Each row was made from one small tree. Brackets hold a mark, then the marks that hang from it, in the order of their numbers. Every link used is in the known rows. Write each row's tree.
Known rows
[J_395 [J_43 J_748 [J_844 J_616]]]: [  9.3 -36.5   6.9  35.6 -23.3 -28.4   1.4 -17.6  35.4  -5.1   7.5   9.7
  -4.4  21.8 -32.8   5.2 -35.8 -33.7 -13.9 -11.7   2.9]
[J_844 [J_43 J_395 J_748] [J_860 [J_680 J_213]]]: [  4.0 -21.2   6.7  19.8   5.8 -16.3   4.7 -30.0   0.1  10.2  10.2 -32.4
   8.7  33.0 -51.1  29.7 -56.0 -20.7 -50.8  -1.4  10.7]
[J_680 J_213]: [ -3.7  -7.1  -2.0   5.7   4.9   6.9  -3.6   3.2 -10.4   6.7   0.8  -9.9
  10.0   5.2 -12.0  -6.7  -4.7   3.0  -5.3   7.0 -10.0]
[J_616 [J_844 J_43 J_860]]: [ 16.4 -11.9  -1.9  10.5 -21.4 -17.4  -7.0 -11.8  14.2 -12.8  -1.0 -29.7
  -4.4  14.3 -16.8  26.6  -2.5 -12.4 -20.5   6.9   5.3]
[J_395 [J_43 J_748 [J_844 J_616 [J_860 J_680]]]]: [  4.2 -46.4   5.1  41.5 -20.3 -26.1  -0.5 -23.8  29.5 -14.6  15.5 -16.4
 -11.7  27.9 -41.6   3.8 -58.7 -33.3 -36.8 -11.7  24.7]
[J_748 [J_43 J_395 [J_844 J_616 J_860]]]: [ 22.4 -13.0  22.3  33.4 -29.7 -40.5  -9.3  -9.2  19.4 -32.3   7.8  -9.6
   2.4  30.4 -39.3  28.5 -44.8 -43.4 -34.1  -8.4  16.1]
[J_43 J_395 J_748]: [  2.9  -2.6  12.1  11.7  -4.1 -16.3   5.1 -18.3  12.0   5.1   3.4  10.3
   1.7  14.8 -25.4  19.6 -30.6 -16.1 -16.3  -8.4   0.1]
[J_616 [J_844 [J_43 J_395]]]: [ 13.3  -8.9  10.4   6.8  -9.9 -17.2  -4.7 -16.7  17.3   1.7 -15.9 -10.6
  12.2  28.5 -26.0  39.1 -12.5 -24.8 -13.8   2.3  -2.1]
[J_402 [J_213 J_680]]: [  1.8  18.9 -14.0  12.2  -9.6  23.1  -8.5  20.2   4.3  15.1  -4.7  -8.6
   2.8   3.1 -21.5   6.3  -6.3  21.4   9.9  -1.5 -13.1]
[J_395 J_43]: [ -6.6  -9.9   3.1   3.3  -3.9  -6.4  -1.0  -7.9   3.0  -1.6  -3.7   8.4
   4.4   7.4 -16.8   2.8 -17.2  -5.6  -5.6  -6.6   3.0]
[J_844 J_860]: [  5.4   0.3  -3.2   5.6 -11.2  -7.9  -3.3  -0.5  -1.5 -15.4   9.2 -17.2
  -7.8  -0.5  -5.7   4.9  -7.2  -0.7 -16.0   0.6  10.5]
[J_748 [J_43 J_844]]: [  6.8  -3.9  -0.7  15.9  -9.2 -23.5   0.0  -5.5   8.9 -15.3   6.8  12.9
   6.7  14.8 -18.2  -0.6 -24.9 -13.7 -12.5  -9.1   0.4]
[J_43 J_748 J_844]: [  7.9 -14.3 -12.0  21.4  -9.7 -19.9   7.0 -12.4  21.7  -2.3  12.8   6.4
  -3.4  12.5 -16.2  -4.9 -23.6 -11.9 -12.1  -7.5  -2.0]
[J_844 J_43 J_616 [J_860 [J_680 J_213]]]: [  9.2 -30.5  10.6  18.2   0.2  -1.3  -4.8  -9.0  -1.7   4.2   5.4 -48.2
   1.6  20.6 -26.3  17.0 -19.4 -20.2 -30.8  10.4  13.0]
[J_844 [J_43 J_395 J_748] J_860]: [ 18.0  -3.9   8.3  13.4 -13.0 -32.9   6.7 -27.4  14.6  -2.2   9.8 -13.8
  -1.8  21.8 -36.9  42.6 -35.3 -24.9 -38.4  -7.1   9.4]
[J_395 [J_43 J_844]]: [  0.8 -18.9 -11.9  15.2  -9.0 -16.9  -0.7  -7.7  14.9 -10.2  -1.0   6.2
   9.0  18.2 -22.0  -4.6 -27.8 -15.2 -10.2  -9.7   3.9]
[J_43 J_395 J_844]: [  9.9  -6.3  -4.7  13.3  -4.8 -17.4  -0.7  -6.2  13.3  -9.7  -2.1  -1.8
  12.4  25.3 -20.8  10.0 -28.1 -23.1 -14.4  -6.5   4.1]
[J_43 J_395 J_748 [J_844 J_616]]: [ 17.8 -23.4  13.7  33.8 -19.1 -29.0   1.6 -15.5  34.4  -3.9   5.2   1.7
   0.1  28.5 -32.0  19.2 -35.8 -41.3 -17.7  -7.9   3.5]
[J_395 [J_43 J_748]]: [ -6.3 -15.3   5.8  13.2  -8.8 -15.7   5.2 -20.5  13.1   4.8   5.8  17.7
  -2.5   8.8 -26.6   5.0 -30.8  -8.1 -12.2 -12.2   0.1]
[J_402 J_213]: [  4.3   9.3  -5.9  -4.9  -6.0  10.3  -2.6  15.3   0.9   6.0   3.0  -6.4
  -1.3  -0.2 -11.7   5.5  -4.5   8.7   2.0  -0.2 -11.1]
[J_616 J_844]: [  1.5 -10.4   1.6   9.0 -12.8  -0.9  -8.5  -2.8  11.3  -5.5  -7.4  -4.8
  -0.5   7.9  -6.5   3.6   2.7  -3.8   1.6   5.0  -3.5]
[J_748 [J_43 J_395 [J_844 J_860]]]: [ 14.4  -1.2   6.4  23.6 -19.6 -38.5  -4.5 -11.5   9.1 -31.2   9.4  -3.4
   7.6  28.5 -39.2  21.0 -49.5 -27.8 -37.7 -11.8  13.6]

Write each row's tree
[  8.5 -30.8   4.5  25.2 -19.0 -19.0  -5.0  -5.1  25.4 -11.5  -2.2   0.1
   3.2  21.0 -22.9   2.5 -22.9 -31.0  -7.1  -7.0   6.4]
[J_395 [J_43 [J_844 J_616]]]
[  5.4 -25.6   6.2  19.1  -2.0  -8.1 -10.6 -20.5   0.7  -0.7  -6.5 -46.5
  14.7  39.5 -46.7  30.7 -39.7 -21.8 -42.1   9.0  10.1]
[J_616 [J_844 [J_43 J_395] [J_860 [J_680 J_213]]]]
[ 13.3 -34.0  11.9  39.4 -15.6 -26.7  -0.1 -22.5  28.8 -13.3  14.0 -24.3
  -7.3  35.2 -40.6  17.8 -59.2 -40.9 -40.4  -8.0  24.9]
[J_43 J_395 J_748 [J_844 J_616 [J_860 J_680]]]
[  6.9  -8.6   6.9   3.8   6.0 -13.8   1.6 -20.6  -0.1  -2.5  -0.1 -32.1
   5.7  26.6 -28.6  33.7 -38.1 -21.2 -37.9  -3.4  24.1]
[J_844 [J_43 J_395] [J_860 J_680]]
[ 17.7 -18.1  11.1  23.2 -14.0 -19.2  -5.2  -3.3  23.9 -10.5  -4.2  -7.1
   7.2  27.3 -21.7  16.7 -23.5 -38.6 -10.7  -3.0   6.7]
[J_43 J_395 [J_844 J_616]]
[ 15.7 -25.7  25.2  24.0  -8.0 -25.0   4.2 -30.5  20.9   3.2   7.9 -28.1
  -6.6  30.2 -39.6  43.0 -46.1 -39.6 -41.4  -4.3  23.0]
[J_844 [J_43 J_395 J_748] J_616 [J_860 J_680]]
[ 13.3 -14.5 -14.8  27.6 -21.0 -27.3   3.8 -12.9  20.2 -17.6  21.4 -10.8
 -11.0  12.8 -22.1   0.1 -31.1 -12.8 -28.4  -6.9   8.0]
[J_43 J_748 [J_844 J_860]]
[ 14.7 -36.4   4.5  40.7 -35.0 -35.4  -1.5 -18.1  34.3 -19.9  16.1  -7.8
 -11.5  21.6 -38.8   9.3 -43.0 -34.7 -30.0 -10.7  13.5]
[J_395 [J_43 J_748 [J_844 J_616 J_860]]]
[  7.0 -24.3 -11.5  30.9 -25.1 -33.5   2.4 -21.0  23.5 -19.4  17.5  -1.9
  -6.5  19.5 -38.6   3.3 -48.1 -18.5 -33.9 -14.3  11.1]
[J_395 [J_43 J_748 [J_844 J_860]]]
[  9.6 -24.2  11.4  22.7 -11.3 -24.5   0.1 -36.4  21.4  -1.7   1.7 -27.4
  -2.5  36.2 -45.8  39.7 -48.2 -27.7 -43.5  -2.6  17.1]
[J_616 [J_844 [J_43 J_395 J_748] [J_860 J_680]]]
[ 17.1 -12.9  24.9  28.0 -18.1 -32.7  -5.8  -8.4  21.3 -17.0  -0.4   7.7
  10.4  31.4 -34.0  23.6 -37.0 -42.3 -17.7  -8.8   5.6]
[J_748 [J_43 J_395 [J_844 J_616]]]
[ 12.8 -28.1   8.9  29.2 -11.1 -17.3  -7.1  -9.7  18.3 -19.7   4.1 -33.9
   0.0  33.6 -29.9  15.0 -45.6 -38.0 -33.8  -3.4  28.1]
[J_43 J_395 [J_844 J_616 [J_860 J_680]]]
[ 23.3 -17.6   8.2  29.3 -25.2 -27.2  -8.5  -3.4  22.7 -25.6   4.6 -25.3
  -0.5  26.8 -27.4  21.5 -30.1 -39.4 -26.8  -2.3  16.7]
[J_43 J_395 [J_844 J_616 J_860]]
[ 10.5 -11.9  -2.0  23.7  -9.2 -26.9   6.1 -18.6  24.0  -3.8   6.9   7.5
   5.6  26.3 -31.4  12.5 -41.1 -25.7 -21.1 -11.4   1.2]
[J_43 J_395 J_748 J_844]
[  1.0 -24.9  -9.0  25.6 -14.2 -26.2   6.1 -20.2  24.7  -4.2   8.7  15.0
   1.2  19.9 -32.8  -1.6 -41.2 -18.1 -17.4 -14.9   0.6]
[J_395 [J_43 J_748 J_844]]
[ 23.3 -12.6  12.1  11.5 -18.4 -18.1  -2.4  -5.8  13.1  -8.7   4.8 -29.6
  -8.5   9.2 -11.7  29.9   0.2 -25.0 -17.9   4.6  11.6]
[J_844 J_43 J_616 J_860]
[ 14.5 -15.5  15.4  26.5 -18.6 -25.7  -4.7  -2.8  19.2 -16.3   5.7   7.1
   1.8  17.3 -18.8   6.1 -19.9 -29.1  -8.5  -5.5   2.5]
[J_748 [J_43 [J_844 J_616]]]
[  9.7 -35.4   7.1  35.6  -6.3 -10.2 -10.2  -6.5   8.0 -12.5   5.2 -43.3
   9.9  38.5 -41.9   8.3 -50.1 -35.1 -39.0   3.5  18.0]
[J_43 J_395 [J_844 J_616 [J_860 [J_680 J_213]]]]
[  6.1 -33.6  11.2  38.6 -11.2 -16.5  -9.9  -5.7   2.7 -18.3  14.6 -28.3
   4.5  28.9 -39.0  -2.3 -47.2 -25.8 -37.3   1.5  14.8]
[J_748 [J_43 [J_844 J_616 [J_860 [J_680 J_213]]]]]
[  7.1 -27.5   1.1  21.1 -11.9 -17.0   1.2 -30.0  19.6  -0.4   8.3 -28.2
 -11.0  22.9 -30.3  23.2 -30.6 -13.9 -34.5   0.5  13.9]
[J_616 [J_844 [J_43 J_748] [J_860 J_680]]]
[  6.3 -19.2 -14.4  21.1 -20.4 -24.4  -3.9  -8.4  13.7 -24.9   7.9 -11.3
   0.8  18.4 -27.8   0.5 -35.0 -16.4 -26.8  -9.3  14.3]
[J_395 [J_43 [J_844 J_860]]]
[ 19.6 -14.2  10.2  22.5 -25.7 -33.8  -1.7 -30.1  26.1  -7.6   2.4 -19.2
  -2.6  29.5 -42.5  45.9 -33.0 -28.6 -36.7  -1.8   5.5]
[J_616 [J_844 [J_43 J_395 J_748] J_860]]
[ 15.7 -11.7  -5.1  29.0 -20.2 -34.5   2.7 -18.9  22.2 -18.7  15.4 -10.2
  -2.3  25.8 -37.1  16.9 -48.1 -26.2 -37.6 -10.6  11.5]
[J_43 J_395 J_748 [J_844 J_860]]
[ 15.8 -26.6   4.2  31.4 -19.3 -21.7   3.4  -9.6  32.0  -3.3  11.7   0.9
  -8.3  15.3 -17.1   2.0 -18.6 -27.8  -8.4  -4.4   0.3]
[J_43 J_748 [J_844 J_616]]
[ 12.6  -4.1  11.0   7.5  -1.1 -25.1  10.1 -27.0  16.4  13.2   1.4   3.6
   6.4  22.0 -30.7  37.5 -28.4 -24.3 -22.2  -7.4  -1.1]
[J_844 [J_43 J_395 J_748]]
[ -3.2 -35.1 -10.9  31.1 -11.2 -24.0   4.0 -27.1  18.7 -13.4  17.3 -10.5
  -6.2  25.5 -41.2  -3.1 -63.9 -17.5 -41.0 -15.0  22.5]
[J_395 [J_43 J_748 [J_844 [J_860 J_680]]]]
[ 23.6 -23.3  11.1  39.2 -29.8 -36.8  -1.5 -15.8  32.5 -19.4  14.2 -16.1
  -7.4  28.2 -37.9  24.1 -43.4 -42.2 -33.3  -7.0  13.7]
[J_43 J_395 J_748 [J_844 J_616 J_860]]
[ 12.1 -23.1  23.6  33.6 -15.2 -30.9  -7.8 -15.5  15.2 -26.3   7.9 -18.0
   3.0  37.1 -42.5  22.0 -60.8 -42.0 -40.7  -9.5  27.6]
[J_748 [J_43 J_395 [J_844 J_616 [J_860 J_680]]]]
